What can hang from each mark:
j253: j497 j768
j355: j347
j617: j347
j552: j347 j355 j617 j768
j851: j374
j497: j355 j374 j768 j851
j347: j355 j374 j497 j617 j768
j768: j552 j851
j374: j253 j355 j851

Known rows, with every way that one mark hangs from another:
{j768 j552 {j851 j374}}: -220, 118, 366, -26, 5, -164, 100, 41, 201, -225, 82, -153, -202, 146, -21, 527, 183, -33, -53, -244, 115, -131, 66, 76, -110, 183, 293, 28, 25, -29
{j355 {j347 {j497 {j851 {j374 j253}}} {j768 j552}}}: -29, 196, -219, -194, 32, -93, -244, -97, -55, -87, 289, 123, 45, 226, -190, -2, 228, -14, -18, -257, -187, 117, 90, 158, 164, 138, 233, 51, -14, 95
{j617 {j347 {j374 j851} j768}}: 237, -95, -370, 90, 59, 74, -120, 109, -77, -165, -126, 15, 310, 94, -234, -81, 38, 27, 67, 241, 171, 229, -123, -214, -96, -247, -75, -110, 201, 45
{j851 {j374 j355}}: -6, -82, 164, 27, 88, -131, 46, 12, 163, -273, 103, -10, -16, 117, -130, 275, -48, 52, 52, -121, 140, -17, 139, -8, -178, -85, 179, -96, 89, -179
{j374 j253 j851}: 148, -89, 23, 39, 110, 36, -12, -278, -46, -322, -14, 73, 127, 22, -193, 264, -55, 35, 52, 139, 48, 166, 232, 38, -122, -123, 83, -345, 208, -144
{j617 {j347 {j374 j355} {j497 {j768 j552}}}}: 204, -6, -424, -240, -99, 0, -27, -236, -32, 25, -123, -75, 229, -240, -52, -381, -174, 117, 58, 271, -72, 99, -293, -220, 15, -201, 7, 274, 48, -96
{j253 {j497 j355 j851} {j768 j552}}: -32, 221, -36, -170, -76, -157, 104, -144, 103, 140, -288, 199, 59, -191, 111, 33, 49, 158, -148, 1, -345, 28, 41, 83, 250, 192, 12, -50, -99, 27
{j768 {j552 {j347 j374 j497} j355} j851}: -200, 277, 78, -62, -139, 150, -103, 161, -26, 318, 85, -405, -307, 71, 242, -31, 177, -134, -68, 93, 41, -105, -195, -95, 23, 161, 145, 166, -65, 323
{j617 {j347 j768}}: 95, -67, -221, -58, 49, -93, 4, 86, -54, -78, -259, 81, 280, 120, -215, 254, -43, -43, 118, 43, 230, 155, -39, -77, 19, -181, -9, -32, 204, -46
{j617 {j347 {j374 j253 j851}}}: 297, -216, -228, -76, 95, 142, -116, -229, -76, -199, -43, 145, 212, -104, -259, -22, -36, 87, 104, 315, 64, 225, 68, -121, -126, -265, -72, -283, 242, -19
{j552 {j617 j347}}: 149, -343, 34, 65, -30, 39, 55, -12, -15, 135, -87, 92, 108, -1, -163, 362, -128, 75, 396, 100, 138, 26, 62, 28, 74, -175, -24, -6, 233, -25
{j253 {j497 {j374 j355 j851} j768}}: 107, -31, -130, 127, 1, -117, 277, -276, -37, -377, -302, 7, 158, -295, 182, -58, -113, 13, -95, 207, -199, -51, 0, -32, -66, -140, -69, -193, 128, -352
{j253 {j497 j355 j374 {j768 j552 j851}}}: -204, 303, 28, -150, -115, -239, 432, -71, 155, -81, -429, -47, -122, -434, 450, 163, 129, -45, -152, 66, -240, -221, -117, 83, 59, 128, 2, 93, -39, -147
{j253 {j497 {j355 {j347 j617}}} {j768 {j851 j374}}}: -239, 110, 45, 21, 142, 62, 180, 187, 310, -81, 168, 230, -218, 174, 299, -58, 129, 187, -496, -311, -211, -175, -8, 287, 6, 358, -66, 24, -310, -77
{j253 {j497 {j355 {j347 j617}}} {j768 j552}}: 42, 216, -164, -30, 11, 83, 56, -147, 148, 116, -51, 240, 118, -24, 134, -215, 5, 258, -237, -240, -121, 4, -64, 200, 176, 177, -60, 79, -162, -67
{j617 {j347 j355 {j497 {j768 j552}}}}: 47, -61, -354, -267, -12, -12, 43, -155, -25, -5, -225, -158, 279, -75, -138, -105, -198, -99, 51, 40, 37, 80, -179, -162, 89, -29, 98, 339, -45, -131
{j851 {j374 {j253 j497} {j355 {j347 j617}}}}: 193, -159, -75, -55, 113, 34, -44, -181, 57, -275, 290, 332, 101, 140, 10, -172, 71, 195, -242, -260, -101, -8, 211, 126, 35, -85, 38, -166, 30, -169
{j552 j347 j617}: -14, -351, 216, 250, -129, 127, -57, 115, -48, 256, 33, -195, -81, 95, -40, 383, -64, 70, 416, -33, 124, -61, 172, 83, -8, -55, -24, 53, 202, 169
{j253 j497 j768}: -104, -13, -39, -47, 95, -165, 17, -56, -22, -100, -198, 169, 155, 142, 104, 92, -227, 139, -377, -134, 35, 83, 95, 74, 154, 158, -47, -176, 9, -29
{j617 {j347 {j497 j768 j851}}}: -8, -100, -201, -303, -18, 60, 157, -49, 7, 37, -234, 141, 90, -143, -111, 33, -154, 44, 216, 266, -176, 60, -79, 31, -109, -17, -33, 139, 33, -75
{j253 {j768 j851}}: -279, 77, 212, 107, 109, -100, 32, 40, 81, -98, -41, 18, -132, 169, -44, 275, -108, 35, -305, -161, 21, 26, -18, 87, -118, 209, -16, -117, -112, -84
{j552 {j347 {j374 {j253 j497}}} j355 j768}: -12, 81, 115, -151, -84, -39, -63, -3, -243, 201, -142, -84, -31, -179, 418, -289, -49, -130, -52, 243, 146, -105, 113, -39, 206, 44, -145, -135, 48, 342
{j552 {j347 {j374 j253 j851} j617} j355 j768}: 262, 36, 167, 80, -36, 355, -74, -127, -161, 96, 103, -202, -102, -158, 173, -409, -36, -68, 219, 405, 164, -112, 66, -58, -128, -57, -194, -98, 22, 175
{j768 {j552 j347 j355 j617} {j851 j374}}: -199, -55, 585, 158, -168, 63, 65, 164, 50, 323, 204, -480, -470, 30, 232, 509, 260, -170, 268, -18, 64, -382, 108, 155, 187, 279, 185, 209, -14, 159
{j355 {j347 j374}}: -142, 16, 7, 116, 65, 78, -169, 258, 55, -12, 184, 167, 35, 128, -238, -89, -3, 125, 75, -247, 311, 171, -35, 41, -330, -82, 5, -63, 16, 114
{j497 {j768 {j552 j617}} {j851 {j374 {j355 j347}}}}: -8, -176, 280, 178, -158, -26, 12, -27, 57, 102, 306, 9, -122, -218, -200, -13, 118, 113, 428, -131, -251, -152, 59, 210, -19, 75, 82, 296, -114, -141
{j617 {j347 j497}}: 44, -59, -264, -188, 68, 32, 46, -97, 31, -40, -157, 82, 173, 139, -96, 246, -187, 16, 91, 89, 86, 121, -50, -26, -13, -120, 94, -38, 185, -36
{j347 j355 {j374 j253} j497 j617 j768}: 296, -52, -624, -187, 123, 167, -338, 171, -113, -79, 244, 78, 281, 377, -78, -743, -109, 33, -343, -64, 80, 285, -89, -366, 39, -223, -73, 79, -83, 152
{j552 {j347 j617} j355}: 43, -32, 267, 6, -44, 325, 66, 131, 31, 246, -3, -154, -168, 51, 66, 113, 1, -31, 259, 89, 286, -133, 73, 46, -155, 0, -40, 58, 47, 56
{j617 {j347 j355 j374}}: 88, -216, -221, -71, 83, 54, -138, 215, 27, 8, -61, 57, 225, 57, -327, -160, -84, -24, 61, -61, 306, 208, -90, -302, -165, -242, -37, 8, 31, 77
{j851 j374}: -128, -74, 227, -66, 108, -96, 71, 120, 171, -239, 68, 9, -61, 183, -78, 417, -59, 46, 87, -166, 282, -38, 196, 94, -194, 62, 180, -72, 103, -54

Rows:
-147, 41, -36, -266, 0, -170, 329, -9, 75, -166, -289, 157, -36, -277, 376, 38, 42, 32, -334, 211, -291, -41, 94, 88, 67, 80, -75, -63, -69, -130	{j374 {j253 {j497 j355 {j768 j851}}}}
160, -51, 144, 150, -97, 139, -117, -100, -81, 35, 147, -121, -147, -89, 88, -379, 46, 38, -23, 103, -106, -95, -49, -167, -223, -183, -195, -20, -8, 162	{j552 {j347 {j374 j253 j355} j617} {j768 j851}}
62, 165, -136, 70, -7, 189, 40, 307, 159, 124, 63, 309, 37, 71, -195, -159, 237, 113, 219, -110, -98, 100, -61, 91, -214, -91, -73, 81, -101, 10	{j497 {j355 {j347 j617 j768}} j851}
-276, -56, 179, 130, -4, -72, -18, 358, 57, -104, 48, -314, -204, 340, 49, 456, 243, -122, -74, -204, 104, -117, 71, 38, -101, 157, 95, 68, 53, 148	{j552 {j347 {j768 {j851 j374}}}}
-94, -1, 100, -10, -212, -149, 332, 61, 92, 122, -222, -77, -74, -289, 438, 108, 91, 80, -43, 157, -317, -202, -35, 95, 281, 132, 10, 243, -82, -31	{j253 {j497 j355 {j768 {j552 j617} j851}}}
123, -392, -358, -118, -81, 183, -90, 244, -69, 309, 60, 48, 102, -100, -129, -520, -175, 35, 229, 229, -204, 88, -166, -230, 33, -120, -159, 334, -145, 145	{j552 {j617 {j347 j355 j374 {j497 j768 j851}}}}
-5, -34, -30, 86, -175, 171, -97, 298, -199, 517, 83, -225, -154, 166, 152, 17, 69, -159, 325, 223, -147, -72, 6, 14, 290, 63, -9, 167, 0, 295	{j552 {j347 {j497 j851} j768} j355 j617}
107, -66, 149, 184, -59, -156, -127, -426, -109, 73, 159, -43, -74, -76, -61, 78, -60, 70, -168, -27, -333, 0, 29, 38, 321, 36, -16, -60, -63, -154	{j374 {j253 {j768 {j552 j617} j851}} j355}
-114, 303, 252, -166, -54, -87, 272, -134, -1, 54, -266, -165, -134, -414, 149, 137, -96, -198, 244, 151, 251, -185, -63, 95, -45, 96, 24, 131, 6, -223	{j497 j374 {j768 {j552 j355}}}
-231, 292, -271, 48, -54, -17, 125, 192, 78, 113, -184, -279, -221, 73, 329, 232, 165, -185, -49, 23, -196, -108, -187, -18, -20, 30, -17, 63, 37, 110	{j552 {j347 {j497 j355 j374} {j768 j851}}}
-65, 90, -218, -74, 165, 103, -118, 114, 51, -246, 429, 110, -93, 481, 41, -106, 164, 8, -373, -288, -98, 8, -5, 135, -13, 133, 88, 46, -106, -12	{j355 {j347 j497 j617 {j768 {j851 {j374 j253}}}}}
162, -152, -111, 13, 79, 218, -155, 306, 103, -29, 164, 68, 122, 211, -214, -425, -93, 111, -46, -179, 311, 144, -54, -293, -308, -204, -44, 73, -82, 99	{j347 j355 j374 j617}
-241, 247, 544, -136, 103, -202, 186, 5, 27, -166, 80, -90, -332, -46, 272, 246, 20, -307, -85, 97, 159, -253, 147, 150, 4, 247, 109, -152, -109, -34	{j552 j355 {j768 {j851 {j374 j253}}}}
-131, 282, 134, 166, 65, 168, 37, 396, 35, 62, 170, 55, -137, 258, 9, -78, 229, -148, -145, -148, 193, -41, -168, 93, -122, 84, -7, 50, -188, -52	{j552 {j355 {j347 j617 {j768 j851}}}}
455, -377, -262, 88, -42, 148, -260, -261, -160, 63, 127, -68, 280, -120, -324, -210, 12, 3, 228, 184, -31, 176, 28, -275, 223, -276, -10, -20, 129, 53	{j768 {j552 {j617 {j347 j355 {j374 j253 j851}}}}}
97, -317, 84, 495, -116, 175, -203, 178, -153, 163, 141, -408, 38, 40, -21, -268, -90, -88, 334, 77, 116, -46, 13, -208, -65, -109, -127, 80, -4, 304	{j552 {j347 j355 {j374 j851}} j617 j768}
-154, -20, 431, 296, -72, -142, 137, 118, -12, 31, 9, -98, -160, 47, 146, 285, -91, -93, 172, -10, 48, -169, 5, 78, -22, 50, 0, -9, 8, 89	{j552 j617 {j768 j851}}
-4, 84, 190, -174, -140, -7, -72, 38, -238, 300, -134, 28, -109, -263, 311, -335, 81, -119, 68, 280, -78, -98, 142, -37, 152, 56, -159, -151, -6, 410	{j552 {j347 {j374 {j253 {j497 j851}}}} j355 j768}
-50, -61, 222, -30, 106, -176, 36, -114, 113, -342, 201, 23, -168, 74, -65, 304, 105, -26, -196, -75, -106, -29, 175, 15, -111, -36, 165, -213, 31, -201	{j768 {j851 {j374 j253 j355}}}
249, -76, -198, 133, 138, 30, -245, -348, -100, -229, 145, 86, 138, -50, -200, -349, -193, 178, -263, 189, -130, 245, 40, -127, -65, -135, -126, -325, -8, -155	{j347 {j374 {j253 j768} j355 j851}}
42, -392, -120, 84, -250, 55, -154, 199, -168, 319, -52, -326, 126, -120, 171, -407, -25, 74, 54, -44, -14, -72, -9, -197, 253, 5, -119, 396, -39, 304	{j253 {j497 {j768 {j552 {j347 j355 j374} j617}}}}
47, 219, 11, 70, 25, -113, -174, -555, -91, 48, 85, 251, -31, -293, -353, -76, 41, 20, 48, -241, -328, 94, 18, 155, 30, 2, -61, -199, -56, -222	{j497 {j374 {j253 {j768 j552}} {j355 j347}} j851}
214, -153, -187, -27, 10, 13, -72, -12, 26, -22, -78, 122, 189, -85, -260, -94, -75, 106, 138, 130, 138, 163, -118, -231, -174, -364, -43, -91, 152, -47	{j617 {j347 {j374 j355}}}
-215, 199, 228, 68, 25, -146, -1, -129, 60, -50, -62, -87, -94, 80, -70, 301, -24, 21, -254, -192, -1, 4, -67, 76, 9, 238, 92, -11, -91, -62	{j253 {j768 j552 j851}}
-40, 239, 22, 206, -24, 66, -61, 140, 43, -52, 139, 17, 23, 272, -164, 25, 286, 12, -106, -368, 80, 25, -166, 58, -105, 30, 85, 149, -68, -6	{j355 {j347 j617 {j768 j552 j851}}}
129, -182, 25, -31, -139, -47, 205, -269, -61, 157, -276, -81, 51, -433, -4, 239, -161, -11, 517, 166, 44, -163, -74, 79, 122, -94, -115, 237, 205, -176	{j497 j374 {j768 {j552 {j617 j347}}}}
7, 48, -193, -244, 115, -173, 73, -223, 26, -53, -228, 279, 129, -107, 228, -10, -172, 145, -378, 75, -179, 108, 180, 110, 276, 105, -111, -242, -29, -83	{j374 {j253 {j497 j355} j768}}
351, -211, -537, -4, 131, 62, -282, 6, -186, -201, -31, 27, 416, 91, -360, -341, 32, -109, -101, 163, 93, 338, -30, -376, 35, -315, -96, -152, 88, 11	{j617 {j347 j355 {j374 j253 j851} j768}}
-244, 331, 370, 120, 52, -55, 97, 110, -24, 82, 2, 19, -76, -48, 33, 55, -95, -226, 221, -71, 380, -84, -27, 205, -119, 105, 38, -54, -90, -17	{j552 {j355 j347} j768}
-148, 11, 195, 243, 156, 88, -22, 33, 221, -167, 399, 101, -223, 260, -113, -66, 34, 140, -336, -389, -99, -104, -67, 188, -220, 198, -20, 8, -275, -242	{j253 {j768 {j851 {j374 {j355 {j347 j617}}}}}}
-185, 60, 283, -143, 75, -339, 155, -75, -6, -365, -41, 71, -95, 64, 360, 223, 31, -105, -356, -94, -68, -180, 220, 118, 130, 195, 88, -223, 21, 52	{j552 {j768 {j851 {j374 {j253 j497}}}}}
18, -28, -284, 52, 83, -67, -255, 452, -48, -69, 43, -37, 250, 276, -233, -338, -25, -69, -156, -188, 325, 258, -87, -351, -112, -181, -14, 43, -56, 147	{j347 j355 j374 j768}
-301, 378, 393, 114, -21, -8, 65, 100, 63, 104, 93, -79, -232, 17, -54, 285, 252, -193, 9, -197, 179, -71, -101, 171, -70, 180, 216, 13, -128, -43	{j768 {j552 {j355 j347}} j851}
5, 76, -123, 62, 83, -243, 68, -268, -28, -142, -232, 149, 101, -71, 140, -22, -223, 61, -335, -118, -128, 2, -7, -3, 136, -21, -118, -266, 43, -217	{j253 {j497 {j374 j355}} j768}
173, 18, 12, -172, -162, 129, 48, -124, -71, 466, -27, -3, -63, -132, -3, 147, 19, -95, 452, 316, -180, -67, -69, 31, 364, 5, 129, 146, 54, 83	{j768 {j552 j355 {j617 {j347 {j497 j851}}}}}
-157, 104, -157, -191, 54, 36, 40, -206, -65, -32, 38, 263, -92, -228, -79, -135, -79, -24, 129, -22, -259, 49, 23, 235, -175, 50, -86, -31, -37, -123	{j355 {j347 {j497 {j374 j253} j768 j851}}}
